Each row comes from the steps of one path. Every step used is in the known rows, and no mark comes twice. Write the path behind each row, first mark first.
Known rows:
lapo -> zegep -> tadi -> tipagag: [  3  -3  -2  35 -15  13  26  -8  -6  -3 -25  -2  -9  -7 -28  -1 -16 -19
  -3 -13   7]
gapo -> zegep -> tadi -> tipagag -> lapo -> nibe: [  2  19   0  32 -15 -11  27 -15 -11   3 -29  20  -5   9   2   5 -35 -15
   6  17  20]
tadi -> lapo -> zegep: [  4  10  -7   1  -5   4  19  16   2 -11 -11  -6   5  13 -15  10   3 -29
   8 -10  -9]
gapo -> zegep -> tipagag -> tadi -> lapo: [ -1   0  13  13   0 -25  -5  -7  -1   2  11   4  -5   7   6  11 -24 -31
   7   4 -26]
lapo -> tadi -> tipagag -> zegep -> niba: [-14   4  22  19 -34   1 -15 -13 -11 -14  -5 -25   1   8   9  35 -23  22
  -9   6   9]
tadi -> tipagag: [ -7   1  -5  16 -28  31   4   4 -11  -2  -5 -16  -9  14 -13   3   2 -20
   9   1  -8]
tipagag -> zegep -> niba: [-12  -7  26  -1 -29   2   0  12  -4 -18 -18  -1  11  24  24  34  -2  37
   6  -3  19]
tadi -> tipagag -> lapo -> zegep: [  2   0  -9   6 -11   2  18   9  -7 -24 -20  -8   0  10 -32  -2 -22 -24
  11  10  -1]
virozo -> tipagag -> lapo -> tadi: [  1 -15 -12 -28   2 -12 -27  -3  -3  -2   5 -11   2   7 -18  20 -21  -3
  11  -3 -14]
virozo -> tipagag -> tadi -> lapo -> nibe: [ -3  -1   1  -2 -10 -12   3   3  23  10 -15  10  -4  19 -17  12 -30 -31
  36  -6 -28]
virozo -> tipagag -> zegep: [  6   1  13   4  -5  22   2  13  -2  12 -18   4  22  16   3  29 -12  13
  21 -17   1]
zegep -> tipagag -> tadi -> lapo: [ -4 -25   1  -3  -1 -31 -10  -8   5  -6   7 -12  -4   7 -10  -1 -17 -25
  18 -14 -32]
tipagag -> lapo: [ -2 -16  -7 -25 -11 -10   0  16  -9 -19  -6  -7   2  23  -3   7   2  -2
   9   1  -2]
gapo -> zegep: [  1  15  10  10 -22  21  12  20 -13   2   6   6  -1  12  12  24   9 -13
  -5   7   3]
virozo -> tipagag: [ -2  -8  -6  -4 -10  27  -5  10  -1  11  -6   1   3  15 -14  14   0  -6
  24 -14  -8]
tadi -> lapo: [ -5   2  -9  -8 -11   6  -2   8  -5   1  -4 -13   0  28   4   9  12 -20
  11  -5 -12]
tipagag -> zegep: [  4   2  18   3 -15   9  12  22  -9  -5  -8  -9  18  12  12  25   4  10
   3 -13   4]
gapo -> zegep -> tipagag: [  4   6   4  15  -6  10  10   3 -15   5  15   6   7  -9   2  16  -5 -11
   9  -7   2]

Write each row's path:
[-14  -9  -1   4 -26  -6   5  -2  -4 -36 -29  -1  -7  20 -19   8 -27   1
  15  19  14] | tadi -> tipagag -> lapo -> zegep -> niba
[  8 -10  -7   8   0   0  26  12  -4 -13   7  -2  13 -25 -32   6  -6 -15
  17 -26   0] | lapo -> zegep -> tipagag
[ -3 -34   9   0 -11 -20  -1   4   0 -12  17  -7  -5 -10 -18   3 -13 -13
  12 -19 -24] | zegep -> tipagag -> tadi
[  0 -25 -15 -20   5 -23  -2   0 -11 -15   3  -8  11   4 -12  -1 -10  -1
  23 -11  -3] | zegep -> tipagag -> lapo
[ 10 -21 -10  -3  14 -15   9  -7   3  -1 -34  20   6   4 -27   5 -32   1
  16 -14   9] | virozo -> tipagag -> lapo -> zegep -> tadi
[-10  -9  20   1 -18  14 -12   2   3   2 -25   9  14  25  15  39 -18  39
  26  -6  15] | virozo -> tipagag -> zegep -> niba
[ -1 -13  -7 -28  -8 -24 -14   7 -10 -20  15 -22  -2   6  -9  17  -5  -4
  -8   0  -8] | tipagag -> lapo -> tadi
[ -4 -10  -6   2  -2  -9  -2 -15  -5   8 -19  -6  -6  23  11   3   2  -8
   1 -14  -3] | zegep -> tadi -> lapo
[  2 -23 -12 -23   8 -37 -15 -11 -12 -18  23 -23   7 -14 -18   9 -17  -4
   6 -13  -9] | zegep -> tipagag -> lapo -> tadi
[  1  13  14  20 -19  10  -4  -1 -14  -3   3 -31   9  -2  -3  26 -18  -4
 -11  -4  -5] | lapo -> tadi -> tipagag -> zegep
[  7 -19  -3  -5   3 -28  21   2  -2 -20 -24   8   3   1 -18   3 -15   0
  -1 -11  12] | tipagag -> lapo -> zegep -> tadi
[ -3  -4 -12  15 -14 -17  22 -17  -6  -6 -30   5  -5   8 -14  -8 -29  -8
  17   1  14] | zegep -> tadi -> tipagag -> lapo -> nibe
[ -5   8 -14   3 -23  -2  21   5  -4 -15 -19  -4   1  13 -18  -3 -21 -20
  27  11   3] | tadi -> tipagag -> lapo -> nibe
[  7  13  -4   3   0 -22  28   4  -8  -7   3  21  15 -11  -3  11 -26 -11
  27   5  11] | gapo -> zegep -> tipagag -> lapo -> nibe
[ -1  12   8  43 -22  21  11 -17 -17  16 -16   7 -14   8   8   8 -15 -13
 -10  10  10] | gapo -> zegep -> tadi -> tipagag
[ -2  -9   1   2  -7 -37  13  -3  14  -6   3   1   1  -5 -16   0 -29 -30
  30 -16 -25] | zegep -> tipagag -> tadi -> lapo -> nibe
[  7 -10 -12 -13   6   2   8  15   4 -10 -20  12  10  10 -32  11 -23 -10
  27  -4  -2] | virozo -> tipagag -> lapo -> zegep
